Each row comes from the steps of one walk. Every step used is in the known rows, and no mark comes twice. Write the walk behind each row, first mark first.
Known rows
bage-vevi-pedi-geme-beka-kuza: [-12   7 -22  39  13  13   9 -58 -13  10  -7  35  -6  35 -32 -26  20 -31
 -18  -8  -2]
pedi-geme-beka-vevi: [-12  13 -30  28  19  21  11 -20 -20  11 -10  31   2  40 -34 -29  -3 -23
  -3   2  15]
vevi-pedi-kuza: [-10 -13   5  15  18 -37   8 -21 -12   0 -17  20  -9  39 -47 -26 -26 -24
 -16 -32  20]
kitag-bage-vevi-pedi: [-11  -8  14  42   7 -38   5 -26 -15  -1 -27   4  21  21 -32 -26  -6 -18
 -20 -27  19]
vevi-pedi-geme-beka: [-13   3  -6  42  24 -13  15 -38 -20  16  -6  54  -5  50 -47 -27   7 -22
  -9 -36  28]
beka-kuza: [ -5   7  -2  14   0   9  15 -27  -5  -1 -22  -5  -6  19 -38 -21   5 -23
 -13 -11   2]
bage-vevi-pedi-geme-beka: [-18   5 -12  39  19  -8  12 -43 -19   8  -8  47   8  49 -34 -27  17 -26
 -15 -21  17]
kitag-bage-vevi-beka-kapife-pedi-kuza: [-32  -8  -7  10  -4  33   7  31 -12  -8 -28  -9  15  30 -21 -26 -37 -12
 -27   0  -2]
kitag-bage-vevi-beka: [-30 -27  10  41  -3  12   4  -7 -12 -16 -23  -5  30  30 -26 -28 -15 -13
 -26 -10  13]
vevi-beka-kuza: [-13 -22  -3  30   0  29  14 -28  -7  -7 -14   0   0  28 -41 -27  -9 -28
 -25 -11   3]
kapife-beka-kuza-lenu: [ -5 -28 -21  -2  -6  13  10   7  -3  -2 -22   3   6  20 -31 -24   0 -22
 -35   8  24]
kapife-pedi-geme: [-14  19   9  14  13  10  24   2 -25  13 -25  28   5  27 -41 -19 -16 -18
  -7 -32   7]
geme-pedi-kuza-lenu: [-14 -29   0  -5  10 -25  10   0  -7  -8 -17  20  -5  37 -36 -37 -15 -16
 -40   6  47]
lenu-kuza: [-14  13  17  20  -3  -9  29   9 -20   2 -25 -24   9  35 -28 -19 -29  -8
  -8 -38  21]
geme-beka-vevi-bage: [-11 -17 -17  34  10  15  21 -27 -13  -7 -11   0  25  48 -22 -30   6 -37
 -33  15   8]
pedi-kuza-lenu: [-13 -25  -5 -17  10 -21   4  14  -1 -12 -22  -6  -3  38 -33 -30 -26 -19
 -27  -2  29]
bage-vevi-pedi: [ -7  -4   7  25   8 -33  13 -36 -14  -7 -22   5  23  30 -33 -27   8 -32
 -26 -22  11]
pedi-geme: [-15  10   1  16  10 -10  18 -14 -15   0 -22  31  -5  31 -43 -18  -3 -14
   7 -34  14]
kitag-bage-vevi-pedi-geme-beka-kuza-lenu: [-11 -23 -21  37  12  -5  -4 -30  -8   9 -13  17  -4  25 -26 -31  -2 -22
 -31   0  21]
kapife-pedi-geme-beka: [-20  22  -1  25  19  27  22  -8 -24  21 -12  42   6  47 -37 -25   1 -18
 -15 -19  18]
pedi-geme-beka: [-20  14  -9  27  16   8  16 -21 -16   9 -10  44  -3  50 -40 -24  13 -14
  -3 -21  24]

Write each row's walk
[  0 -17 -20  32  10 -10  14 -15 -24  11 -19  27  18  26 -44 -27 -14 -31
 -20 -14  24]  kapife-beka-vevi-pedi
[-11  13 -27  26   9  -6  18 -19 -14   4 -13  36  -9  47 -41 -24  20 -19
   0 -30  18]  vevi-pedi-geme-beka-kapife
[-18 -33 -14 -15   2  20  11  40  -7 -12 -21 -13   8  41 -30 -33 -39 -26
 -40   2  18]  vevi-beka-kapife-pedi-kuza-lenu
[-24  -2   0  23 -10  37  16  26 -16  -7 -31 -16  32  23 -20 -26 -14 -15
 -30  -6   0]  kitag-bage-vevi-beka-kapife-pedi
[-16 -13 -12  13  -9  15  19   7  -7 -22 -22  -8  10  38 -37 -26   1 -20
 -14 -18  11]  vevi-beka-kapife
[-12  28  -9   4   1  33  26  17 -16   9 -21   2  16  40 -29 -26  12 -20
 -24  -6  12]  geme-beka-kapife-pedi
[-22 -10 -18   9 -14  21  16   3  -5 -30 -24 -17  25  36 -22 -26  13 -24
 -20  -2  -3]  bage-vevi-beka-kapife
[-12 -16   2 -20  12  -2  10  29 -10   0 -24  -7   6  35 -31 -30 -37 -23
 -38   0  24]  kapife-pedi-kuza-lenu
[ -8 -20  -9  26   5   0  22 -21 -12 -14 -21 -13  24  33 -25 -25  -7 -37
 -27   6   1]  beka-vevi-bage
[  1  -3 -17  42  22 -11  11 -37 -21  14  -8  20  11  41 -41 -35  -4 -35
 -24  -9  26]  geme-beka-vevi-pedi
[ -8  -5 -17  10  13  31  12  -6 -12  16 -12  15  -5  31 -31 -30  -5 -28
 -34   5  17]  kapife-pedi-geme-beka-kuza-lenu
[-20 -13   5  26  11 -34  -3 -19 -11  -3 -24  12   4  29 -32 -26 -28 -15
 -17 -21  15]  kitag-bage-vevi-pedi-kuza
[-20  11 -26  38   3  -5   7 -15 -13   1 -19  28   2  37 -27 -23  17 -10
  -2 -20  14]  kitag-bage-vevi-pedi-geme-beka-kapife
[-17  23 -30  13   2  13  18  -3 -10  -2 -16  27  -7  47 -34 -21  24 -12
   5 -16  14]  pedi-geme-beka-kapife
[-12  21 -24  27  21  37  17  -8 -27  22 -12  31  10  37 -32 -30 -12 -26
 -13   5  11]  kapife-pedi-geme-beka-vevi
[  6  -7  -8  32  17 -27  13 -31 -20   6 -19   7  11  25 -44 -31 -15 -35
 -17 -19  19]  beka-vevi-pedi
[-25   6 -14  14  -3  38  23  12 -19  -8 -24  13  19  32 -26 -23  -7 -25
 -15 -14 -11]  bage-vevi-beka-kapife-pedi-geme
